Each row was made from one walk, in order. Every step used is in the known rows, and no mark comes twice. Write each row's walk.
Known rows
M/C: [-0.70 -1.66  2.59  1.44 -1.50  5.23 -0.34  0.67  2.34 -3.44 -0.16 -2.24
 -2.03 -0.76  3.28 -2.44  0.27  0.61 -0.14 -3.98  0.90]
T/Q/C/U: [-0.92 -0.28  3.15  1.27 -1.73  1.01  1.95 -1.52 -2.23  0.96  3.44 -1.29
 -0.82  0.91 -1.22  1.12 -1.06  1.40 -0.29 -0.77 -1.63]
B/M: [ 0.95 -5.82 -0.17 -0.48  0.68  1.37 -1.74 -4.33  3.52 -2.57  1.74 -1.71
  1.38 -1.51  2.90  1.78  2.54  0.62 -0.93  1.10 -0.02]
P/T/Q/K: [-0.63 -1.33  4.45  0.04 -0.14 -2.28  6.71 -4.08  8.67 -1.23 -0.66  1.48
 -1.15 -3.81 -2.94  6.08  2.49 -0.26 -0.16 -6.25  2.51]
P/T/Q/B: [-1.93 -2.59 -2.86 -2.96  3.10 -3.91  8.87 -2.17  2.92 -2.23  0.42 -0.57
  2.18 -2.15 -5.04  6.11 -2.05 -1.55 -0.29 -4.17  4.95]
U/B/M/C: [-3.03 -1.35 -3.89 -1.21  1.25  4.27 -1.92  0.16  2.68 -3.01 -2.39  1.09
 -0.38  3.31  1.29  0.22  0.36 -1.22 -0.04  2.79 -0.09]
Z/Y: [ 1.78 -4.55 -0.69 -0.14 -2.50  5.83 -3.35 -0.84  2.22 -0.04  2.17 -3.60
  3.38 -0.72  2.67  1.74  1.19  0.38  0.90 -4.65  1.34]
C/U/T: [ 2.28  0.57  4.17 -0.01 -2.28 -1.11 -2.78 -0.17 -1.84 -1.70 -1.76 -4.57
  1.70 -3.33  1.13  2.54  3.49 -0.81  1.33 -0.40  0.38]
T/Q: [ 0.97 -5.14  1.82  0.88 -0.60  1.89  4.92 -4.21  3.32 -0.44  3.13 -3.92
 -0.74  0.24  0.73  3.76  2.00  1.03  0.37 -4.56  0.68]
C/U/T/P/K: [ 3.71  1.89  4.84  0.96  0.00 -3.49 -0.01  0.47  5.27  0.60 -1.59 -1.35
  3.13 -1.32  4.06  2.06  1.30 -2.41  2.96  0.73 -2.45]
M/C/U/B: [-2.15  3.06 -0.20 -0.30 -1.93  5.66 -3.26  1.62 -3.05 -3.51 -3.69 -1.45
 -2.06  4.19 -0.01 -0.27  0.25 -0.99  1.36  1.16  0.76]
B/M/C/U: [ 1.66 -0.26  1.13  2.02 -1.41  4.04 -6.47 -1.72 -1.88 -1.67 -1.50 -1.46
 -2.20  2.40  1.76 -3.00 -0.57  0.54 -1.63  3.34 -1.42]
B/M/C: [ 0.00 -3.20  0.09  1.26  0.20  4.08 -2.75 -1.32  3.08 -2.20 -0.26 -0.48
 -1.39  0.37  3.16 -2.50 -0.17  0.53 -1.52  0.37 -0.68]
Q/B/M/C: [-3.39 -2.19 -3.38 -0.79  1.32  2.52  0.00  0.01  1.59 -2.23  0.04  2.66
  1.48 -0.01  0.36 -2.22 -2.00 -1.53 -3.32  1.40  0.26]
M/C/U/T: [ 1.47  3.14  4.53  1.64 -2.93  1.50 -3.79  2.78 -2.19 -1.23 -3.79 -3.32
 -1.04 -1.54  1.53 -1.73  0.71 -0.91  0.34 -1.07 -0.35]
Z/Q: [ 2.40 -1.82  1.25 -0.41  0.15 -0.21  3.01 -1.18  0.45 -0.86  5.26 -3.40
 -1.89 -3.07  2.35  2.12  3.22  0.78  2.46 -4.58  3.97]
Q/C/U/K: [-2.47  2.31  3.86  0.25 -2.99  5.83 -3.71  0.71 -1.81 -1.22  0.61  0.14
  0.01 -2.05  1.07 -2.83  2.25  2.20 -1.01 -2.33 -2.69]
Q/B/M/C/U/T/P: [-0.97  2.66 -2.24 -0.67  1.19 -3.20 -1.56  3.39 -0.79  1.66 -3.61  3.12
  3.63  3.55 -0.70 -1.51 -5.78 -1.85 -0.94  4.26 -2.22]
T/Q/B/M: [-1.82 -5.72 -4.53 -1.37  2.14 -1.03  5.11 -4.75  2.38  0.74  3.25  1.04
  2.64  1.27 -2.18  4.07 -0.21 -1.06 -2.67  0.75  0.06]
T/Q/B/M/C/U/Z: [-0.15 -1.17 -5.77  1.03  1.01  1.18 -1.72  1.33 -1.46  2.01 -3.84  2.76
 -1.10  4.79 -0.20 -5.57 -1.43  0.87 -2.00  3.46 -2.18]

Write each row's walk
[ 2.16 -0.47 -6.59 -2.00  2.36 -3.46 -2.66  1.30 -3.86  1.39  0.34  1.86
  0.36 -0.44  0.78 -2.84  2.44  0.82  1.07  4.15  1.79] | C/U/Z/Q/B/M
[ 0.52  3.08  2.58  0.03 -0.83 -1.13  0.08  1.36 -5.02  0.56  5.39 -0.81
 -2.04 -2.31  0.28 -0.64 -0.09  1.12  1.93 -0.42  1.74] | Z/Q/C/U
[-1.64  1.10 -2.96  1.21 -1.07  5.49 -0.83 -1.55 -1.95  2.44 -1.40  2.35
 -1.30  5.14 -3.42 -3.06 -1.00  0.12 -4.76  0.01 -3.25] | T/Q/B/M/C/U/K
[-1.04 -0.43 -2.97  1.13  0.09  1.68  0.50 -2.15 -2.90  1.53 -0.06  1.26
 -0.84  5.12 -3.35 -0.81 -3.48 -0.98 -3.74  2.85 -1.36] | T/Q/B/M/C/U
[ 2.69  2.59  3.33  1.06 -2.46 -0.56 -2.47  1.39  1.29  1.37 -0.60  2.39
 -3.75 -3.20  2.80 -2.88  7.37  1.94  2.56 -2.33  0.88] | C/U/Z/Q/K
[ 0.18  3.80  5.12  0.85  0.43 -4.34  0.67  3.48  4.84  1.65 -0.06  2.06
  3.69 -2.56  3.60 -0.26 -1.32 -2.16  2.28  1.86 -4.24] | Q/C/U/T/P/K
[-1.07  2.64 -3.94 -0.46  1.59  1.44  0.46 -0.91 -0.81  0.82 -4.23  2.48
 -1.04  2.83 -6.19 -1.02 -3.32 -0.42 -3.60 -0.69 -0.21] | P/T/Q/B/M/C/U/K
[-0.03 -1.07  0.32  1.12 -0.48  0.54 -0.49  2.09 -0.84  1.49 -0.49  0.24
 -1.23  0.83  1.71 -3.52  0.75  3.30  1.49 -0.07 -2.59] | T/Q/C/U/Z
[-1.88  0.61 -2.43 -0.20 -0.28  2.57 -3.82 -0.50 -3.38 -1.58 -1.33  1.55
  0.53  2.17 -1.13 -2.73 -2.45 -1.36 -3.31  4.07 -0.41] | Q/B/M/C/U
[ 1.75 -3.86  0.68 -0.88  1.98 -2.43  6.18 -3.64  4.38 -2.21  0.26 -3.63
 -0.54 -2.01 -2.14  5.81 -0.15  0.50  1.48 -5.14  4.00] | P/T/Q
[ 0.36  0.00 -6.78 -0.75  3.69 -2.92 -0.49  1.89 -0.20  0.50 -6.64  3.00
 -0.85  2.63 -3.31 -3.57 -3.65  0.46 -0.89  3.00  0.92] | P/T/Q/B/M/C/U/Z
[-2.02 -1.19  2.80  0.26  0.12 -2.89  5.92  1.66  3.11  1.94  2.12 -0.43
  1.97 -3.65 -0.16  2.82  0.07 -0.36  0.44 -3.31 -1.40] | U/T/Q/C
[-1.88  3.28 -3.73 -2.56  1.95 -2.15 -1.75  0.93 -4.86  1.06  3.33  2.34
 -0.54  1.67 -1.63  2.01  0.26 -0.72  2.07  6.05  0.72] | Z/Q/C/U/B/M
[ 0.37  2.87 -3.55 -0.22  0.85 -0.45 -1.32  0.80 -5.60  1.29  2.25  1.68
 -2.02  1.66 -1.94 -2.52 -2.20 -1.26 -1.60  2.97  1.94] | Z/Q/B/M/C/U
[ 0.91  2.08  7.36  1.97 -3.91 -1.91  1.97 -2.39  2.89  2.49 -1.28  0.33
 -0.30 -2.25 -2.00  4.59  5.05 -1.38 -0.59 -2.86 -2.17] | C/U/T/Q/K
[-0.72  2.88  3.96 -0.38 -0.52 -3.82 -0.19  3.84 -0.20  1.22 -0.32  0.51
  3.52 -0.56  1.55  0.33 -3.49  0.49  2.44  0.84 -2.44] | Q/C/U/T/P
[ 1.55  5.13  2.87 -0.59  0.55 -6.84  2.23  5.01 -2.33  4.18  3.17  0.52
  0.98 -0.81  0.78  0.58 -3.26  0.43  4.32 -0.50 -0.18] | Z/Q/C/U/T/P
[ 4.84  0.15 -0.30  0.16 -0.26 -0.76 -3.06  1.70 -3.01  0.36  0.24 -2.75
 -3.03 -1.38  3.78 -2.98  4.69  2.84  4.28 -1.18  2.33] | C/U/Z/Q
[-0.31  0.84 -3.99 -0.51  2.54 -2.49  1.85 -1.56 -1.64 -0.26 -2.73  1.32
 -0.78  2.80 -6.28  1.15 -5.54 -1.53 -2.52  2.33  1.86] | P/T/Q/B/M/C/U
[ 0.23 -0.99 -2.49 -1.16  0.55 -4.99  1.74 -2.49 -2.19  2.62 -0.32 -0.10
  3.75  0.44 -4.17  4.72  0.09 -2.44 -2.05  3.74 -1.18] | C/U/T/Q/B/M
[-1.14  0.32  1.49 -0.63  0.73 -1.12  3.66  1.77  0.02  0.21  6.71  0.04
 -1.24 -4.29  1.66  0.00  0.48  1.06  1.87 -3.47  2.45] | Z/Q/C
[-1.03 -0.04  0.98  0.00 -0.83  1.39 -4.77  3.72 -1.25 -1.55 -1.82  0.54
  0.15 -2.30  4.10 -5.35  1.81  3.00  1.80  1.31 -1.51] | Q/C/U/Z
